Each row comes from the steps of one path. Every step used is in the known rows, and no mark comes twice. Write the path behind each row, first mark first.
In the rows, 128 means zero.
Known rows
rasuk-fegev-tezuv: [117 142 102 122 133 128 182 108 116 109 125 105 154 214  86 148 106 139
 118 155 105 125 137 161 130 135 148 115 171 118 174]
vuvok-ditov-pira-rasuk-didi: [ 76 141  78 136 140 174 195  70 140  97 112 147 142 161  60  91 118 133
 155 155 105 124 139 173  96  90 134 117 171 122 159]
sorur-nufodu-vuvok-ditov-pira-rasuk-fegev: [ 72 178  78  79 147 182 171  66 119  98 121 106 149 165  85 102 110 123
 179 180 101 131 131 200 108 134 160 123 154 100 171]
sifi-nufodu-sorur: [102 125 143 137 148 168 182 101 154 106 152 118 148 120  54 130 147 146
 130 101 115 158 142 180 124 129 108 132 130 131 158]
sorur-nufodu-didi: [ 97 130 106 135 135 176 158 101 135 113 146 122 154 121  74 125 122 139
 127 110 120 161 123 162 116 114 127 141 163 104 167]
didi-rasuk-fegev: [109 142  92 138 121 135 192  83 138 130 129 125 137 206  88 124  97 144
 132 138 113 142 130 164 139 114 135 104 165 125 158]
didi-nufodu-vuvok-ditov: [ 91 130 100 117 153 172 165  87 161 116 126 103 120 154 101 129 106 137
 150 123 126 143 137 162 114 119 148 100 126 110 158]
pira-rasuk-didi-nufodu-sifi: [140 122  83 145 147 113 183  84 134 118 129 131 138 164  66 104 146 125
 122  86 158 146 138 120 114  61 128 114 152 102 152]
rasuk-pira-ditov: [ 92 134  96 134 138 151 172 100 149 118 115 150 150 163  59  92 139 150
 155 137  90 145 131 154 132 130 162 102 153 122 167]
pira-rasuk: [116 128 108 148 128 161 169 106 126 104 114 112 151 169  73 102 129 132
 144 138 115 140 117 148 119  98 132 113 176 107 171]
fegev-vavoli-geso: [103 125 112 140 125 155 202 110 119 101 118 134 115 195  91 152 116 153
 146 130  92 143 121 131 114 103 135 103 182 126 191]
ditov-vuvok-nufodu-didi-rasuk-fegev: [ 97 142  96 164 117 161 188  58 124 136 122 135 136 156  62  85  85 158
 125 128 126 172 159 194 139  84 141 138 137 134 141]
sifi-nufodu-vuvok-ditov-pira-rasuk: [ 74 147 105  98 144 190 171  81 150 100 133 115 131 136  80  89 133 124
 172 168 101 154 129 204 102 121 119 125 145 111 184]
geso-vavoli: [122 124 110 142 133 160 180 116 149  92 106 128 142 175 116 132 113 142
 139 120 110 123 111 144 129 113 123  99 158 137 167]
sorur-nufodu-vuvok-ditov-pira-rasuk-fegev-tezuv: [ 76 179  78  69 141 158 166  79 108 104 124 106 158 185  87 114 105 116
 174 195 102 127 131 200 115 134 153 121 164  87 185]
sorur-nufodu-vuvok-ditov-pira: [ 64 153 103  90 148 190 158  89 141 113 135 111 131 132 106 124  99 128
 181 152 103 136 117 185 102 136 139 114 138 107 178]
pira-ditov: [ 94 119 109 144 131 166 167  91 147 124 118 117 142 160  81 112 125 147
 161 127 103 141 121 156 126 122 146 107 163 132 170]
fegev-rasuk-pira-ditov-vuvok-nufodu-didi: [ 77 145  94 165 128 175 172  76 107 136 111 160 160 140  31  51 119 163
 171 139 103 166 153 193 138  82 157 132 133 114 148]
ditov-pira: [107 137 113 127 130 166 179 101 137 107 132 123 140 169  92 131 110 133
 154 152  95 128 125 171 107 129 125 120 159 126 178]
sifi-nufodu: [110 124 131 130 136 157 175 113 150 110 147 121 142 150  85 131 133 137
 124 105 107 155 121 169 122 119 120 128 141 133 181]
sorur-nufodu-vuvok-ditov-pira-rasuk: [ 69 160  91  90 140 195 155  83 128 106 125 112 141 139  89  96 115 118
 191 163 105 138 112 186 104 113 136 116 154  93 179]
nufodu-vuvok-ditov-pira-rasuk-didi: [ 77 138  80 123 145 185 190  63 141  92 105 127 138 149  50  78 123 128
 163 166 111 144 153 174  95 103 115 113 167 102 160]
nufodu-vuvok: [111 121 122 134 136 172 166 105 143 104 118  94 131 151  74 116 121 135
 141 133 112 162 132 151 119 130 117 110 156 107 169]
pira-rasuk-fegev-tezuv: [122 150  93 123 129 127 180 102 104 102 112 109 163 215  70 123 118 131
 126 169 111 130 134 160 132 115 147 117 186 102 174]
rasuk-didi: [108 114 103 156 138 150 193  97 144 104 121 133 146 160  54 118 126 145
 113 102 115 145 142 141 113 107 119 118 161 124 154]
tezuv-fegev-vavoli: [ 97 137 113 150 126 171 194  98 121 112 122 112 142 202  96 155  96 167
 149 133 123 144 148 128 130 105 135 122 162 141 192]
ditov-vuvok-nufodu-didi-rasuk-pira: [ 92 139  99 169 120 158 178  84 135 137 117 170 140 128  44  60 104 160
 134 122 120 184 156 176 145  79 133 122 135 115 147]
sifi-nufodu-vuvok-ditov-pira: [ 72 140 118  95 145 191 176  88 164 107 143 110 120 131  95 122 116 129
 163 157  95 152 133 203 101 138 123 126 129 124 183]
tezuv-fegev-vavoli-geso: [ 97 140 107 142 127 162 213  97 125 100 118 117 125 206  85 164  98 161
 144 135 103 157 133 125 120 102 135  94 171 136 188]
ditov-vuvok: [108 120 122 157 120 164 173 120 135 114 106 124 134 167  77 119 104 143
 142 138 110 148 133 152 124 105 144 112 147 144 161]

Write each row's path
[110 128 133 158 127 168 168 102 124 123 112 114 136 144  79 102  96 155
 142 112 114 145 136 167 126  95 150 118 127 144 157]	ditov-vuvok-nufodu
[118 128  80 150 145 134 193  91 123 122 137 148 159 193  64 117 119 145
 134  95 138 130 142 160 122  84 114 111 147 109 149]	fegev-rasuk-didi-nufodu
[ 74 145  77 130 165 168 205  53 150  97 127 157 149 140  42 102 132 139
 161 128 132 120 170 183 102  96 126 118 139 115 137]	vuvok-ditov-pira-rasuk-didi-nufodu-sorur
[ 72 139 108 110 141 194 172  84 149 106 123 104 117 153 100 116 100 131
 173 174  98 138 133 181  98 135 133 109 145 115 177]	nufodu-vuvok-ditov-pira
[ 80 123 103 177 111 174 166  57 138 159 115 148 136 123  58  59 100 160
 163 117 125 178 143 190 142  71 126 124 146 136 149]	pira-ditov-vuvok-nufodu-didi-rasuk
[ 86 149 103 152 128 160 168  88 104 140 104 157 159 167  48  61 112 163
 185 132  98 144 136 188 146  88 167 109 126 128 155]	fegev-rasuk-pira-ditov-vuvok-nufodu
[ 74 141  91 106 151 182 193  65 155  90 126 137 140 132  47  77 140 124
 156 148 110 157 154 196  95 107 106 133 148 112 166]	sifi-nufodu-vuvok-ditov-pira-rasuk-didi
[124 140  82 151 147 122 200  75 125 139 140 113 147 205  79 140 106 142
 130  89 170 147 143 129 123  63 124 103 130 110 149]	tezuv-fegev-rasuk-didi-nufodu-sifi
[100 161  95 146 133 154 190 104 119 116 121 126 165 209  62 119 104 156
 149 148 111 148 136 150 138 111 149  98 149 108 165]	tezuv-fegev-rasuk-pira
[ 74 140 113 104 144 186 149  97 144 116 130  99 131 131 100 124 107 135
 158 125 113 148 114 163 115 124 150 108 140 106 168]	sorur-nufodu-vuvok-ditov
[ 99 118  99 165 116 164 175  86 148 135 136 140 132 150  73 105 111 140
 128 131 126 173 129 157 128  92 101 122 181 104 162]	nufodu-didi-rasuk
[ 93 172  66  82 152 145 180  71 121 102 120 111 147 208  92 120 102 119
 166 194 117 121 155 197 114 131 151 113 150  92 176]	didi-nufodu-vuvok-ditov-pira-rasuk-fegev-tezuv
[ 89 141 108 148 134 156 168  90 133 127  99 149 151 142  49  68 121 161
 165 120  93 152 145 176 140 107 180 108 119 142 154]	rasuk-pira-ditov-vuvok-nufodu
[104 141  69 120 152 136 189  64 145 119 129 137 124 162  92 106 124 121
 153 123 143 122 138 151  94  67 147 114 144 110 158]	vuvok-ditov-pira-rasuk-didi-nufodu-sifi
[120 129 119 122 135 137 148 113 126 138 145  98 131 145 111 141 119 124
 135  96 134 144  94 132 117  98 148 117 147 108 175]	sorur-nufodu-sifi
[101 132 119 109 139 170 152 111 133 113 133 100 147 131  80 121 122 131
 150 115 118 161 118 157 119 132 120 110 147  96 172]	sorur-nufodu-vuvok
[ 81 167  97 158 131 165 181  74 109 137 100 139 166 182  48  74  92 173
 179 135 110 155 150 183 153  86 172  99 115 138 152]	tezuv-fegev-rasuk-pira-ditov-vuvok-nufodu
[115 144  69 128 145 143 198  77 137  97 128 157 163 171  56 101 135 128
 147 121 126 127 153 169 106  93 114 120 156 110 159]	ditov-pira-rasuk-didi-nufodu
[ 87 117 112 152 120 167 166 101 142 127 100 132 138 160  71 105 114 148
 167 139 103 150 134 160 131 104 153 106 148 151 164]	pira-ditov-vuvok
[ 83 142  99 155 119 147 172  79 139 155 105 171 146 151  55  52 108 161
 175 120 108 161 140 177 156  86 155  93 130 135 151]	didi-rasuk-pira-ditov-vuvok-nufodu
[ 84 129 101 145 127 154 171 108 142 119  96 160 149 164  51  84 126 151
 167 150  93 153 143 155 138 118 171 100 141 141 161]	rasuk-pira-ditov-vuvok
[129 126 139 155 128 144 160 102 121 139 117  97 114 142  95 109 100 143
 139  99 134 152 124 143 123  72 155 118 121 136 162]	ditov-vuvok-nufodu-sifi
[ 81 128 135 160 140 182 169  70 132 130 108 125 145 109  41  84 119 168
 174 105 115 152 155 189 137 102 145 117 118 150 138]	pira-ditov-vuvok-nufodu-sorur
[ 88 122  85 127 162 164 185  72 166 108 121 127 129 148  70 115 114 142
 132  97 134 149 159 153 106 110 132 104 130 113 143]	rasuk-didi-nufodu-vuvok-ditov
[ 81 139  86 158 129 159 173  55 146 147 127 164 147 124  49  57 125 162
 151 111 110 176 143 183 143  96 137 119 149 103 152]	vuvok-nufodu-didi-rasuk-pira-ditov
[115 121  92 157 135 154 192  90 132  96 108 136 159 164  38  90 139 136
 125 115 123 145 140 142 115  88 118 116 180 113 155]	pira-rasuk-didi
[118 164  86 108 126 131 186  94 101  97 122 121 168 218  77 121 113 124
 148 199  98 117 140 185 120 127 138 125 189 106 185]	ditov-pira-rasuk-fegev-tezuv
[103 139  84 141 116 131 184  85 126 133 134 131 150 198  73 127  97 136
 112 162 124 161 146 173 140 109 116 123 190 100 163]	nufodu-didi-rasuk-fegev-tezuv
[ 95 132  88 156 122 148 182  94 150 126 133 166 144 151  52  91 124 143
 126 141 115 178 140 153 134 103 120 116 169  94 158]	nufodu-didi-rasuk-pira
[ 80 166  89  82 147 180 190  62 140  91 128 109 138 165  75  98 124 124
 163 186  94 148 147 216 105 137 143 138 142 118 177]	sifi-nufodu-vuvok-ditov-pira-rasuk-fegev
[102 137 105 153 120 123 162  77 135 171 112 157 123 151  75  56 111 148
 169 110 126 168 127 156 153  64 162  91 123 126 155]	didi-rasuk-pira-ditov-vuvok-nufodu-sifi
